Each row was made from one small tree. The marks that hang from a mark follow it in brackets, in the order of their numbers. Every link used is in the known rows. Write each row's tree.
Known rows
q255[q430 q446]: 1.07, -0.48, 1.08, -5.30, -1.75, -1.01, 1.76, 3.87, -2.83, -0.11, -1.06, -4.43, -1.96, 0.21, -0.50, -2.77
q430[q279[q446]]: -2.66, 0.74, -2.67, 3.48, 1.16, -0.03, -8.92, -1.88, -3.68, 0.27, -0.16, -4.43, 2.57, 0.17, -4.24, -4.23
q279[q446[q51 q255]]: -3.06, 1.71, 0.58, 0.68, -1.29, 5.17, 2.34, -1.89, 1.37, 0.07, 0.11, -0.43, 3.95, -1.76, 2.13, 1.08
q430[q255[q427 q446[q51]] q279]: 3.39, 1.97, -1.71, 4.06, -3.15, 1.39, -3.20, -0.43, 5.50, -1.48, -1.07, 5.04, -5.45, 4.98, -0.46, 0.25
q279[q446[q255]]: -1.87, 0.35, -1.62, 0.24, 0.21, 3.10, 0.16, -2.10, -1.50, -0.34, 0.91, -3.11, 4.25, -2.78, 0.02, 1.30
q279[q430 q446[q255]]: -5.05, -1.57, 1.08, -1.03, -0.37, 3.82, 1.88, -0.18, -0.52, -0.53, 0.16, -2.86, 8.36, -3.61, 1.96, 3.82
q430[q255[q427] q279[q446]]: 2.02, 0.33, -4.87, 6.08, 1.02, 0.05, -7.91, -3.55, -1.05, -1.17, 2.09, 1.43, 0.23, 1.28, -1.27, -0.74
q236[q51[q446]]: -0.79, 1.21, 0.72, -1.71, 2.82, 4.39, -0.47, 2.64, 0.88, -0.82, -0.37, -4.36, -8.13, -1.26, -3.85, -0.28
q430[q279[q446[q255]]]: -3.80, 0.55, -1.71, 2.58, -0.98, 0.51, -5.46, -2.62, -0.52, -0.17, -0.19, -1.95, 4.14, -0.85, -2.68, 0.58
q279[q446[q51[q430]]]: -2.05, 1.24, 0.05, -0.34, 0.54, 0.00, 2.97, -0.31, -2.62, 1.50, 0.61, -3.21, 4.45, -2.63, 2.57, -3.62
q236[q51[q430 q446]]: -0.56, 0.52, 1.13, -3.17, 2.15, -0.18, 3.21, 4.23, -0.22, 0.12, 0.15, -4.71, -6.18, -2.95, -1.48, -0.50
q279[q430]: -3.46, -3.50, 1.88, -1.76, 2.72, 3.52, -0.70, 2.09, -4.26, -1.34, -1.45, -3.57, 4.08, -2.83, -1.50, -0.14
q446[q51]: -1.22, 0.09, 1.08, -0.24, 1.74, 5.54, 0.09, 0.27, -2.49, -0.72, -1.63, -0.95, 0.00, -0.74, -2.03, -3.01
q236[q51]: -2.15, -1.49, -0.03, -0.23, 3.86, 4.13, -0.56, 2.00, -4.13, -1.86, -0.69, -3.48, -5.14, -0.77, -6.34, -1.99
q255[q430]: -0.44, -2.33, 1.03, -4.44, 1.70, 0.31, 0.17, 2.34, -7.09, -0.66, -0.26, -3.05, 0.82, -2.40, -1.68, -3.53
q446[q51 q255[q427 q430[q279]]]: -0.64, -1.63, 4.34, -2.14, -0.31, -0.52, 0.30, -1.03, 0.50, 1.00, -1.01, 6.74, 1.69, 2.70, 0.41, 0.82
q279[q446[q51]]: -1.96, 1.64, -0.58, 1.43, 1.07, 4.59, -0.72, -1.75, -1.57, 0.74, 0.07, -3.00, 2.71, -1.06, 0.41, -3.60
q446[q51[q430[q279]] q255[q427]]: -0.58, -1.39, 2.31, 0.27, 0.08, -2.43, 1.61, -1.78, 1.10, 1.37, -0.78, 5.79, 2.52, 1.46, 0.58, 2.11

Which tree is each row?
1.21, -1.58, 1.98, -2.17, 1.32, -0.09, 7.84, -1.22, 0.50, 1.23, 0.51, 4.29, 2.40, -0.62, 3.32, 2.94 | q446[q51[q430] q255[q427]]
-0.39, -0.79, -1.42, 1.59, 1.06, -5.64, -1.29, -3.57, -0.51, 2.15, 1.87, 0.64, 5.00, 0.28, 0.94, 1.85 | q51[q430[q279[q446[q255[q427]]]]]
0.27, 0.33, 0.93, -0.66, 0.65, -0.66, 6.86, -3.50, 1.06, 2.49, 2.18, 2.02, 4.60, -0.33, 5.46, 2.30 | q279[q446[q51[q430] q255[q427]]]
2.36, -0.67, 1.32, 0.54, -2.32, 4.80, 4.30, 1.98, 5.38, -1.89, -0.76, 3.87, -1.08, 1.70, 4.61, 3.41 | q279[q430[q255[q427 q446[q51]]]]
1.77, 0.17, 0.54, -1.42, 0.30, -4.62, -0.12, -0.98, 3.77, 1.76, 0.43, 1.96, -0.12, -0.27, 1.09, 4.10 | q51[q430[q279] q446[q255[q427]]]
-1.45, 1.00, -3.85, 3.74, -2.19, -3.41, -4.83, 0.68, -2.97, -1.86, 1.32, -1.34, 3.04, -2.83, -0.54, -2.21 | q51[q430[q255 q279[q446]]]
-1.20, 1.63, -0.28, 1.39, -1.92, -1.37, -2.25, 4.99, 2.07, -2.70, -0.20, -0.07, -7.75, -2.23, -2.53, 0.62 | q236[q51[q430[q255 q279] q446]]
2.15, 0.17, 3.10, -1.64, -1.58, -2.72, -1.00, 0.76, 1.87, 1.99, -1.75, 3.19, -2.68, 5.80, 0.38, -2.83 | q255[q427 q430[q279] q446[q51]]
2.64, 0.07, -2.10, 2.40, -1.34, -3.89, -0.08, 2.87, 2.19, -1.78, 0.28, 1.83, -8.97, 3.85, -2.14, 1.11 | q236[q51[q430[q255[q427 q446] q279]]]
0.94, 1.76, -3.64, 3.18, -4.26, 0.94, -6.34, 2.06, 1.66, -3.48, -1.52, -0.90, -4.43, 1.00, -3.73, -0.85 | q430[q255[q446] q279]
3.91, 0.80, 0.27, -0.18, 0.96, 2.64, 2.47, -1.12, 2.71, 1.14, -0.66, 0.34, -3.78, 4.30, 0.52, -0.63 | q255[q427 q446[q51]]
1.63, -0.31, 2.73, -3.94, -0.36, -2.83, -1.60, -0.08, 2.98, 1.20, 0.16, 3.32, -1.03, 1.10, 1.06, 3.14 | q51[q446[q255[q427 q430[q279]]]]
0.22, -3.08, 2.13, -2.34, 0.57, -3.04, -1.62, -1.05, -2.04, 0.59, -0.18, 4.02, 1.53, 1.16, -1.51, 1.71 | q446[q255[q427 q430[q279]]]
2.76, 0.66, -2.02, 1.97, -0.07, -0.05, 4.09, -1.84, -0.55, -0.04, 2.86, 2.44, 1.85, -1.37, 5.57, -0.26 | q279[q446[q51[q430[q255[q427]]]]]
3.77, 0.64, 0.56, -1.92, 0.13, -2.13, 5.97, 0.60, 1.62, 1.93, 0.03, -0.12, -2.16, 3.06, 2.98, -0.69 | q255[q427 q446[q51[q430]]]
2.11, -0.21, -4.25, 4.37, 0.15, -4.59, -4.10, -2.41, -2.16, -0.23, 2.50, 0.92, 1.96, -0.18, 0.75, -0.93 | q51[q430[q255[q427] q279[q446]]]
1.95, 0.54, 0.73, 0.76, -1.04, -4.35, 0.13, -0.18, 2.45, 2.16, -1.27, 1.41, -1.91, 4.91, 0.31, -2.00 | q255[q427 q446[q51[q430[q279]]]]
-0.07, 0.47, 0.57, -4.30, -1.30, -0.91, 5.01, 2.17, 1.75, 0.03, -0.23, -2.42, 0.75, -5.02, 2.32, 3.97 | q51[q430 q446[q255]]
